Each row was made from one small tree. The marks that hang from a mark follow it in brackets, in alphabetical order. Every link used is in the known rows. Write each row's tree.
Known rows:
ripo{deru sovus{kevi}}: [-1.885  0.088  1.589 -0.278 -0.343  0.977 -1.186 -2.571 -4.236  2.289
  2.963 -2.394 -0.094  1.180  2.492  1.888  3.671 -1.252  0.254 -0.333
  0.363 -0.527 -1.596 -4.431  1.970]
lipov{gemo{sovus{kevi}} peli{deru} ripo}: [-0.375  2.691 -0.612 -2.424 -0.373  0.839  0.952 -1.754 -3.922  1.581
  5.781 -5.304 -1.509 -1.481  0.085 -0.731  2.172  0.902 -0.937 -4.294
  2.315 -3.532 -2.106 -3.662 -0.818]
deru{gemo{sovus}}: [-1.021  0.069  0.543  0.571 -0.175 -0.121 -0.140 -2.760 -3.029  0.819
  3.445 -2.321 -2.186 -0.820  0.370  1.549  2.509 -1.428 -0.090 -1.651
  0.867 -2.378 -0.043 -3.252 -1.205]
lipov{ripo{sovus}}: [-1.624  0.723  0.099 -2.204  0.620  0.312 -0.786 -2.019 -3.504  2.509
  3.943 -2.563 -1.427  0.794 -0.078  0.441  2.654 -0.814 -0.052 -0.177
 -0.287 -1.341 -1.476 -5.038 -0.984]
nisab{deru{gemo kevi} sovus}: [-1.724  1.249  0.293  3.095  1.239 -0.407  0.458 -2.222 -2.828  0.170
  3.350 -0.971 -1.552 -1.058  0.688  0.982  2.328 -2.262 -0.992  1.379
  0.448 -2.296 -2.611 -1.620  1.389]
diruv{gemo{sovus{kevi}}}: [-1.882 -0.378  0.728 -0.079 -0.379  0.423 -0.843 -3.686 -3.292  0.274
  3.996 -2.651 -1.414  1.040  0.428  0.938  2.105 -1.263  0.158 -3.144
  0.395 -2.042 -1.423 -4.443 -1.104]
diruv{gemo}: [-2.588 -0.015  0.253 -0.302 -0.473  0.703 -2.427 -3.255 -2.213  1.013
  3.396 -3.035 -0.604  1.361  0.792  0.276  1.527 -1.604  0.058 -1.082
 -0.244 -1.684 -1.317 -4.472 -0.525]
vede{diruv{gemo} sovus}: [-3.859  0.417  1.906  2.397  0.065  0.069 -1.817 -6.221 -3.251 -0.488
  4.445 -3.033 -0.369  1.325  1.497  3.472  1.521  0.390  0.019 -3.946
  1.357 -0.654 -0.537 -4.533 -2.043]
lipov{ripo{deru}}: [-1.598  1.166  0.320 -2.261  0.636  0.733 -0.803 -1.740 -2.731  2.526
  3.947 -2.236 -0.807  0.129  0.563 -0.130  2.016 -0.859 -0.032 -0.775
  0.755 -1.517 -1.826 -4.888  0.958]
nisab{deru{gemo kevi} lipov{peli ripo} sovus}: [-1.934  1.853 -0.632  2.105  1.464 -1.835  1.230 -0.826 -3.449  0.349
  4.328 -1.461 -1.253 -1.308  0.209 -0.114  2.141 -0.460 -0.297  0.725
  2.748 -2.312 -4.400 -1.432  1.344]
nisab{deru lipov{gemo{sovus}}}: [-1.700  1.243  0.049  0.255 -0.405 -0.739 -0.281 -1.569 -3.052  1.932
  4.533 -1.844  0.928 -1.588  1.317  0.909  0.405 -0.990  0.953 -0.427
  2.205 -4.856 -3.374 -2.070  0.209]
gemo{sovus}: [-1.059 -0.550  1.034  0.036 -0.309 -0.105  0.201 -2.891 -3.145  1.819
  4.426 -1.952 -2.284  0.286  0.481  1.732  1.692 -0.954  0.675 -2.664
  1.076 -2.032 -0.885 -3.303 -1.272]
diruv{gemo{sovus}}: [-1.865 -0.457  0.427 -0.335 -0.190  0.552 -1.353 -3.829 -2.823  1.184
  4.054 -2.668 -1.675  0.639  0.489  1.063  1.753 -1.382  0.247 -2.920
  0.207 -2.474 -1.360 -4.469 -1.011]
vede{diruv{gemo{sovus{kevi}}}}: [-3.230 -0.021  1.621  1.671 -0.214  0.130 -1.614 -5.265 -3.403 -0.222
  4.302 -2.673 -0.938  1.391  1.024  2.421  1.430 -0.278  0.189 -3.124
  0.967 -1.565 -0.922 -4.637 -1.768]
ripo{deru}: [-2.040  0.335  1.168 -0.387 -0.402  0.922 -1.576 -2.262 -2.337  2.627
  3.268 -2.212 -0.146  0.534  2.228  0.976  1.810 -1.417  0.378 -0.449
  1.016 -1.118 -1.404 -3.834  2.167]
deru{gemo{sovus} kevi}: [-1.696 -0.359  0.689  0.795  1.993 -0.522 -0.565 -2.750 -3.675 -1.281
  3.532 -2.374 -2.648 -0.592 -0.044  1.755  2.870 -1.875 -0.414 -1.825
  0.412 -2.665 -0.238 -2.328  0.001]
lipov{peli{sovus}}: [-1.557  0.429  0.393  0.833 -1.703  0.412 -0.953 -1.785 -3.807  1.933
  4.249 -4.250 -2.049  1.653  1.029  0.517  2.393 -0.224  0.045 -2.456
  2.152  0.431 -1.046 -2.630 -1.117]
nisab{deru}: [-1.758  0.932  0.827  1.290 -0.840  0.323 -0.596 -2.009 -2.372  1.837
  3.582 -1.682  0.860 -0.002  0.694  0.615  1.148 -2.175  0.039  0.488
 -0.396 -2.378 -2.088 -2.871  0.328]
ripo{deru{kevi} sovus}: [-2.436 -0.386  1.297 -0.658  1.405  0.839 -2.154 -2.710 -4.000  2.121
  3.125 -2.499 -0.757  0.690  2.225  2.180  3.375 -1.746  0.123 -0.062
 -0.206 -1.297 -1.610 -3.846  2.999]
peli{deru{gemo} sovus{kevi}}: [-0.110  0.827  1.194  2.295 -1.357  0.813 -0.935 -2.042 -4.963  0.793
  3.755 -1.644 -0.228  0.490  0.718  1.363  4.008 -0.948  0.440 -3.445
  0.700 -0.619  1.482 -2.874  0.173]
nisab{sovus}: [-1.770  0.468  0.349  1.425 -0.352 -0.207 -0.051 -2.250 -2.167  2.033
  3.709 -1.534 -2.562  1.233  1.395  0.786  1.721 -0.913  0.098  0.779
  1.626 -0.118 -1.708 -2.877 -0.268]
lipov{gemo ripo{sovus}}: [-1.642  2.022 -0.915 -3.906  0.839  1.077 -1.307 -2.009 -3.560  2.473
  4.290 -4.325 -1.629 -0.900  0.553 -0.001  2.083 -0.603 -0.818 -0.093
  0.650 -3.652 -2.005 -4.914 -1.155]
lipov{gemo peli{deru{kevi}} ripo{sovus}}: [-1.372  2.523 -0.935 -2.833  0.785  1.094 -0.995 -1.706 -4.068  1.962
  5.116 -5.826 -1.118 -0.971  0.444 -0.500  2.681  0.268 -1.244 -1.924
  0.849 -3.259 -2.112 -3.784  0.312]
nisab{lipov{peli}}: [-2.538  0.102  0.275  0.558 -1.299 -1.345 -1.022 -1.020 -2.623  1.510
  4.113 -2.892 -0.110  1.689  1.366  0.234  1.068  0.152  1.355 -0.476
  2.810 -0.588 -2.170 -2.316 -0.346]
nisab{lipov}: [-2.497 -0.191  0.513  0.279 -0.670 -1.308 -1.428 -1.267 -2.481  1.510
  3.747 -1.541  0.195  1.576  1.313  0.697  0.941 -0.472  1.716  0.190
  2.074 -1.180 -1.627 -2.774 -0.238]
deru{gemo kevi}: [-2.437  0.056  0.431  0.857  1.699 -0.362 -1.654 -2.192 -2.994 -1.501
  2.949 -2.691 -1.536  0.118  0.271  0.984  2.653 -2.098 -0.632  0.018
 -0.048 -1.861 -0.194 -2.331  0.513]

Write each row's tree:
[-1.029  2.064 -0.327 -0.289 -1.780  1.426 -1.485 -1.784 -3.827  2.426
  4.884 -5.543 -1.078 -0.370  1.689  0.139  2.093  0.129 -0.446 -3.218
  2.400 -2.232 -0.850 -2.440 -0.191]
lipov{gemo peli{deru sovus}}
[-1.809  1.180  0.195 -1.887  1.800  0.501 -0.937 -1.773 -3.094  1.126
  3.629 -2.409 -1.209 -0.484  0.253  0.012  2.577 -1.255 -0.535 -0.720
  0.500 -2.014 -1.522 -4.415  1.503]
lipov{ripo{deru{gemo kevi}}}
[-1.881  1.284  0.165  0.046  0.024 -1.103 -0.220 -0.851 -2.891  1.995
  4.276 -0.741  1.429 -0.348  0.198 -0.017  0.854 -0.945  1.068  0.467
  1.223 -3.022 -3.371 -3.078  0.375]
nisab{deru lipov{ripo}}
[-1.747  0.981  0.095 -0.426 -0.486 -0.797 -0.424 -0.711 -4.280  1.526
  4.291 -2.805 -0.705  0.580  0.969  0.030  2.521  0.571  0.891 -2.043
  3.632 -0.637 -2.281 -3.238  0.304]
nisab{lipov{peli{sovus{kevi}} ripo{deru{gemo}}}}
[-1.239  0.398  1.214  0.181 -0.133  0.680 -0.403 -2.662 -3.235  1.464
  3.205 -2.153 -0.977 -0.723  1.793  1.484  2.850 -1.401  0.001 -1.709
  1.423 -1.871 -0.910 -3.689  1.659]
ripo{deru{gemo{sovus{kevi}}}}
[-1.843  1.747 -0.472 -1.800 -0.392 -0.220 -0.758 -0.632 -4.203  1.815
  4.783 -3.980 -0.698 -0.064  1.535 -0.312  1.804  0.803  0.580 -2.034
  4.248 -2.034 -2.902 -3.185  0.299]
nisab{lipov{gemo peli{sovus{kevi}} ripo{deru}}}
[-1.436  1.181  0.421 -1.923  0.776  0.730 -0.470 -2.037 -4.092  1.896
  3.369 -2.491 -0.940 -0.132  0.636  0.583  3.746 -0.933 -0.449 -0.591
  0.268 -1.412 -1.572 -5.249  0.721]
lipov{ripo{deru{gemo} sovus{kevi}}}
[-0.962  0.972  0.921  1.842 -0.589  0.038  0.583 -2.416 -3.234  0.662
  3.490 -1.591  0.006 -1.239  0.300  1.159  2.183 -2.124 -0.366 -0.820
  0.025 -3.096 -1.630 -2.742 -0.183]
nisab{deru{gemo{sovus{kevi}}}}
[-1.933  2.217 -0.721 -0.529 -0.054 -0.913  0.972 -0.729 -3.522  1.389
  4.769 -3.125 -1.731 -0.033  1.978 -0.620  1.911  1.154  0.084 -0.415
  5.138 -1.312 -4.322 -2.802  0.802]
nisab{lipov{gemo peli ripo{deru}} sovus{kevi}}
[-1.399  0.567  0.857  1.439  0.606  0.198 -1.676 -2.239 -2.827  0.147
  3.500 -1.851  0.322  0.149  0.510  0.922  2.636 -1.615  0.081 -1.203
 -0.876 -2.090  0.689 -2.534  1.659]
peli{deru{gemo kevi}}
[-0.539  3.006 -0.785 -2.000 -0.819  1.365 -0.321 -1.172 -4.676  1.745
  5.457 -5.555 -1.270 -0.612  0.419 -0.966  2.743  0.806 -0.965 -3.899
  2.489 -2.235 -1.512 -3.536 -0.696]
lipov{gemo peli{deru sovus{kevi}} ripo}
[-3.814  0.522  2.265  2.903 -0.165 -0.064 -1.163 -5.998 -3.901 -1.890
  4.371 -3.032 -0.021  1.903  1.495  3.287  2.033  0.542 -0.086 -4.332
  1.632 -0.091 -0.607 -4.504 -2.195]
vede{diruv{gemo} sovus{kevi}}
[-1.605  1.203  0.002 -1.471 -0.422  0.162  0.247 -1.556 -4.160  1.609
  4.436 -4.506 -1.621  1.303  0.010 -0.336  3.183  0.243 -0.675 -1.373
  0.931 -0.038 -2.307 -4.378 -1.290]
lipov{peli ripo{sovus{kevi}}}
[-1.795  2.770 -1.282 -3.259 -0.212  0.865 -0.518 -1.336 -2.859  1.811
  4.926 -6.208 -1.828 -0.778  0.449 -1.422  1.357  0.346 -1.335 -1.409
  2.328 -2.784 -2.733 -3.875 -1.254]
lipov{gemo peli ripo}
[-1.092  2.764 -1.037 -2.964 -0.285  1.281 -0.776 -1.727 -3.774  2.991
  5.085 -5.795 -0.900 -1.061  0.677 -0.634  2.511  0.527 -1.066 -1.881
  1.019 -3.094 -2.026 -4.225 -0.303]
lipov{gemo peli{deru} ripo{sovus}}
[-0.878  1.752  0.049 -0.726 -0.549  0.390  0.213 -1.700 -4.295  1.664
  4.382 -4.095 -0.656  0.272 -0.126 -0.237  3.874  0.215 -0.716 -2.073
  0.318 -0.731 -1.185 -4.246 -0.312]
lipov{peli{deru{gemo}} ripo{sovus{kevi}}}
[-0.924  0.150  1.186  1.585  0.266  0.702 -1.993 -2.071 -4.620  1.315
  4.394 -1.507 -0.638  1.106  0.638  1.585  3.100 -1.171  0.818 -3.312
  0.128 -0.948  0.881 -2.370  1.266]
peli{deru{kevi} sovus}
[-1.618  1.426  0.067  0.478  0.228 -1.140  0.052 -1.089 -3.914  1.185
  3.624 -1.022  1.222 -1.046  0.136  0.542  2.361 -1.140  0.533  0.700
  0.862 -3.184 -2.884 -3.254  0.153]
nisab{deru{gemo} lipov{ripo{sovus{kevi}}}}
[-0.988  0.168  0.789  0.919 -0.346 -0.211  0.363 -2.704 -3.494 -0.134
  3.354 -2.306 -1.939 -0.435  0.354  1.421  2.876 -1.296 -0.173 -1.901
  1.030 -1.961 -0.128 -3.253 -1.314]
deru{gemo{sovus{kevi}}}
[-2.184  0.922  0.179  0.386  1.075 -1.057 -0.559 -1.502 -3.506  0.493
  4.564 -1.871  0.590 -1.480  0.998  1.068  0.640 -1.294  0.754 -0.602
  1.894 -5.087 -3.491 -1.462  1.066]
nisab{deru{kevi} lipov{gemo{sovus}}}
[-2.213 -0.082  1.020 -0.227  1.588  0.767 -2.124 -2.807 -4.128  1.513
  2.628 -2.598 -1.011 -0.235  2.049  2.290  3.992 -1.980 -0.359  0.098
 -0.206 -1.818 -1.043 -3.774  2.915]
ripo{deru{gemo kevi} sovus}
[-1.652  0.325  1.264  0.073 -0.181  0.920 -1.081 -2.685 -4.347  1.646
  2.478 -2.549 -0.357  0.121  2.298  1.993  4.272 -1.525 -0.233 -0.189
  0.344 -0.960 -1.003 -4.361  1.864]
ripo{deru{gemo} sovus{kevi}}
[-1.871  2.007 -0.087  2.015 -0.509 -1.124  0.922 -1.101 -3.169  0.941
  4.167 -1.098  0.172 -0.656  1.945  0.353  1.080 -0.648  0.408  1.288
  3.323 -2.980 -4.374 -1.558  0.720]
nisab{deru lipov{gemo} sovus{kevi}}
[-1.037  1.514  0.238 -0.936 -0.670  0.417  0.127 -1.608 -4.172  2.090
  4.705 -3.948 -0.491  0.992 -0.038 -0.272  3.435  0.415 -0.403 -2.217
  0.323 -0.379 -1.567 -4.269 -0.234]
lipov{peli{deru} ripo{sovus{kevi}}}
[-1.648  1.596 -0.001 -1.934 -0.233  0.677 -0.263 -1.414 -2.918  2.601
  4.404 -4.264 -1.250  0.248  0.658 -0.799  2.182  0.134 -0.558 -1.722
  1.798 -0.662 -2.623 -4.295  0.744]
lipov{peli ripo{deru}}
[-2.196  2.499 -1.052  0.515  1.468 -1.274  0.838 -0.688 -3.341  1.021
  5.092 -2.569 -1.131 -1.496  0.847 -0.461  1.151 -0.057 -0.379  0.655
  3.405 -3.462 -5.321 -1.381  1.377]
nisab{deru{kevi} lipov{gemo peli ripo} sovus}
[-1.735  0.243  0.903 -0.408  0.054  1.069 -1.828 -2.844 -3.727  2.991
  2.572 -2.557 -0.692 -0.435  2.354  2.142  3.731 -1.687 -0.133  0.190
  0.088 -1.552 -0.898 -4.472  2.003]
ripo{deru{gemo} sovus}
[-0.878  0.253  1.043  1.401  0.833  0.081 -0.916 -2.660 -3.233  0.267
  3.919 -1.617 -0.450 -0.493  0.257  1.478  2.789 -1.449  0.243 -2.427
 -0.514 -2.638  0.631 -2.490  1.300]
peli{deru{gemo{sovus} kevi}}
[-1.808  0.846  0.209 -0.587 -0.541 -0.780 -0.457 -0.597 -4.199  1.874
  4.547 -2.683 -0.579  1.087  1.079 -0.038  2.251  0.616  1.139 -2.077
  3.612 -0.438 -2.559 -3.235  0.397]
nisab{lipov{peli{sovus{kevi}} ripo{deru}}}
[-0.164  0.749  0.839  1.860 -1.131  0.983 -1.666 -2.232 -4.309  2.170
  3.807 -1.645 -0.587 -0.012  0.759  1.500  3.473 -1.080  0.567 -3.041
  0.451 -1.217  1.573 -2.914  0.312]
peli{deru{gemo} sovus}
